Each row comes from the steps of one walk. Every step used is in the known rows, and no mark comes twice. Write the walk behind each row, first mark first.
In the rows, zero is written as 128.
Known rows
relob > pesekep > piduso > guzu: [ 92 121 137 137 132 117 161 110 125  88 124 130 174 110  98 114 127 121
 127 149 159 115 107 165 140]
relob > guzu > pesekep > piduso: [131 117 115 144 134 128 149 108 130 103 124 118 106 127 115 162  93 146
 144 156  96 143 106 160 157]
piduso > pesekep > guzu > bufidud: [131 119 169 127 156 179 154 119 107 147 141 130 160 118 178 166 111 150
 132 147 108 194 129 137 149]
pesekep > guzu > bufidud > rufin > relob > piduso: [186 106 173 135 151 128 168 137  92  94 119 131 156 124 202 105 123 137
 139 129 155  62 143 122 186]
pesekep > guzu > bufidud > piduso: [150 114 170 140 149 156 158 113  95 175 146 128 140 110 198 136 101 140
 119 119 151 218 137 139 147]
piduso > guzu: [100 121 144 133 130 130 152 132 147 141 126 140 140 124 137 106 118 127
 117 136 136 103 116 142 135]
bufidud > piduso: [119 115 137 145 138 143 156 111 136 174 139 140 110 128 149  95 139 141
 119 120 125 194 123 143 140]
bufidud > piduso > guzu > pesekep: [145 119 105 153 131 121 152 111 156 175 128 128 129 133 145  93 113 126
 119 120 116 169 125 149 155]
rufin > pesekep > piduso: [ 80 113 148 151 138 116 146 114 155 100 148 138 138 104 123 147 136 140
 136 153 154 134 106 169 129]
pesekep > piduso > guzu > bufidud > relob: [144 132 146 137 139 128 156 117 112  99 125 113 155 113 147 154  75 131
 112 155 145 100 136 157 155]
guzu > pesekep: [135 113 112 148 142 120 152 121 152 148 141 129 121 132 147 123 133 145
 132 147  94 156 118 147 154]
bufidud > relob > piduso > guzu > pesekep: [176 144 100 142 130 108 154 124 157 106 102 129 133 137 143  62  79 129
 127 164  89  73 132 143 169]
bufidud > rufin > relob > piduso > pesekep: [146 108 133 139 147 146 162 124 140  94 107 144 126 156 135  81 179 145
 145 130  92  65 128 125 184]
piduso > guzu > bufidud > relob > pesekep: [150 141 151 135 143 123 163 119  90 128 103 111 155 113 115 111 108 130
 100 157 159  91 135 146 149]
piduso > guzu > bufidud: [112 118 169 135 137 146 153 130 120 145 123 119 131 111 153 129 112 130
 108 133 155 104 134 143 142]
guzu > bufidud > rufin > pesekep: [133  84 161 158 153 113 150 121 126 135 138 120 129 105 143 142 157 134
 114 133 175  78 130 147 123]
pesekep > guzu > bufidud: [136 115 175 130 151 148 156 128  98 145 146 128 151 105 195 153  96 143
 124 142 144 164 130 136 141]
guzu > bufidud: [114 111 167 136 144 149 155 126 111 149 136 118 112 113 161 143 128 146
 113 138 141 139 137 141 141]
rufin > relob > bufidud > piduso: [130 132 144 143 140 144 155 113 152 177 138 129  92 143 134  64 157 151
 127 111 121 144 139 137 175]
bufidud > relob > guzu > pesekep > piduso: [168 134  95 144 136 114 152 104 123  96 115 117 113 136 112 149  71 148
 140 174  79 131 112 156 166]
rufin > pesekep > guzu > bufidud: [122 119 185 144 151 133 148 126 113 140 149 129 151  89 175 158 108 142
 130 148 175 154 121 148 131]
rufin > piduso > guzu > pesekep: [130 124 124 150 126 114 147 144 154 159 131 124 131 127 145 129 106 129
 149 152  99 129  95 138 177]
relob > piduso > guzu > bufidud > rufin: [153  97 158 138 140 130 158 130 122 103 102 121 132 115 157  84 112 115
 109 125 157  21 145 132 144]
relob > pesekep > guzu: [125 124 149 131 146 126 163 119 103 128 137 144 182 114 145 108 125 135
 134 153 141 165 106 144 135]
rufin > guzu: [ 91 119 147 126 134 144 157 135 161 137 141 142 101 128 122 105 121 151
 150 150 105 162 117 140 130]
pesekep > piduso: [ 98 112 140 138 137 135 153 117 139 104 146 139 137 119 141 142 123 141
 134 148 122 151 112 158 143]
relob > piduso > guzu > bufidud > rufin > pesekep: [135 101 168 151 138 116 150 126 138  99 104 121 133 101 138  91 125 114
 114 133 191   7 139 144 132]
pesekep > piduso > guzu: [ 95 118 139 136 130 126 152 121 147 101 134 138 157 116 130 134 106 125
 125 142 138 113 113 159 141]
piduso > pesekep > guzu > bufidud > rufin: [164  89 152 134 164 163 156 118 106 134 140 131 172 127 180 163 128 139
 129 133 110 143 132 131 142]

Write each row's walk
[178 109 109 150 134  95 160 135 155  95 100 130 147 150 144  62 141 123
 139 127 120  12 130 133 198] -> bufidud > rufin > relob > piduso > guzu > pesekep
[131 118 111 144 132 115 149 126 160 146 127 128 139 129 139 113 115 129
 125 141 111 115 118 148 154] -> piduso > guzu > pesekep
[113 123 135 142 129 137 153 118 144 169 127 140 128 127 141  90 120 125
 112 115 140 154 122 143 137] -> bufidud > piduso > guzu
[ 89 117 176 148 136 125 145 118 135 102 134 117 147  89 129 164 106 125
 119 144 190  96 123 169 136] -> rufin > pesekep > piduso > guzu > bufidud
[131 123 138 136 149 171 153 105 131 171 147 150 155 134 166 121 123 145
 138 126  91 252 115 140 145] -> bufidud > piduso > pesekep > guzu
[130 110 109 150 138 117 151 110 151 108 148 125 138 127 145 151 118 143
 142 152  97 161 114 163 158] -> guzu > pesekep > piduso
[ 98 126 159 139 126 129 151 150 142 154 129 138 132 118 143 123 111 125
 142 146 124 118  94 133 160] -> rufin > piduso > guzu
[ 97 125 152 139 138 166 148 136 143 157 140 139 119 134 135 150 147 151
 159 156  70 179  92 130 168] -> rufin > piduso > pesekep
[109 124 183 139 131 145 151 149 114 159 126 115 124 106 158 151 100 128
 132 143 145 118 112 133 168] -> rufin > piduso > guzu > bufidud
[148  97 156 144 142 118 162 132 109  87 121 119 164 125 149 151 134 125
 123 117 173  42 135 147 181] -> pesekep > piduso > guzu > bufidud > rufin > relob
[170  92 174 143 153 130 157 147  91 147 146 127 161 110 202 163 104 131
 145 140 139 129 110 122 163] -> pesekep > guzu > bufidud > rufin > piduso
[115 117 165 134 137 168 159 118 129 171 140 120  85 119 142 117 111 152
 134 124 136 220 141 141 143] -> rufin > guzu > bufidud > piduso
[ 77 121 149 148 130 108 145 119 162  98 135 139 160 102 115 133 118 124
 131 147 170  97 105 169 128] -> rufin > pesekep > piduso > guzu
[143 140 154 126 146 136 168 119 104 122 119 115 120 119 104 114 109 154
 131 172 131 152 135 143 146] -> rufin > guzu > bufidud > relob > pesekep
[111 121 158 143 146 114 147 127 141 135 151 152 163 102 161 131 120 138
 137 152 151 151 103 147 124] -> rufin > pesekep > guzu
[132 141 157 125 143 165 160 128 128 102 121 152 154 142 168  97 133 152
 161 147  91 140 119 128 192] -> rufin > relob > piduso > pesekep > guzu
[128  83 160 158 153 113 151 110 127  94 142 117 147 101 140 172 142 132
 123 138 179  86 126 161 128] -> guzu > bufidud > rufin > pesekep > piduso
[138 103 143 143 135 118 145 143 168 152 131 128 130 128 127  89 120 117
 136 134 116  40 111 127 148] -> relob > bufidud > rufin > piduso > guzu
[118 123 143 128 151 168 152 120 135 141 145 151 166 131 162 140 122 147
 142 149  84 195 109 137 143] -> piduso > pesekep > guzu
[163  95 113 157 135  97 149 145 153 147 127 126 148 134 145 122 122 118
 145 138 103  81  97 133 171] -> bufidud > rufin > piduso > guzu > pesekep
[152  82 149 142 153 131 158 126 110 139 132 119 126 120 161 135 145 136
 109 125 145  89 138 136 135] -> guzu > bufidud > rufin
[136 126 140 133 152 178 147  97 159 182 150 141 133 135 151  92 116 146
 135 129  78 220 130 138 140] -> relob > bufidud > piduso > pesekep > guzu
[159 137 156 133 143 139 159 118 107 110 111 118 105 119 164  96  94 146
 116 161 119  94 149 135 159] -> guzu > bufidud > relob > piduso
[130  92 159 153 146 110 148 129 133 131 121 120 148 101 133 132 138 117
 106 128 191  39 130 149 123] -> piduso > guzu > bufidud > rufin > pesekep
[123 116 156 141 150 191 154 101 116 181 134 118 110 128 147 141 144 152
 116 119 109 223 140 144 151] -> guzu > bufidud > piduso > pesekep
[146 132 146 140 149 126 165 101  83  91 125 108 155 111 124 147 112 144
 115 169 152 137 130 160 155] -> guzu > bufidud > relob > pesekep > piduso
[102 115 164 136 135 141 153 121 120 106 132 115 148 106 149 161  96 128
 115 138 161 107 130 159 146] -> pesekep > piduso > guzu > bufidud
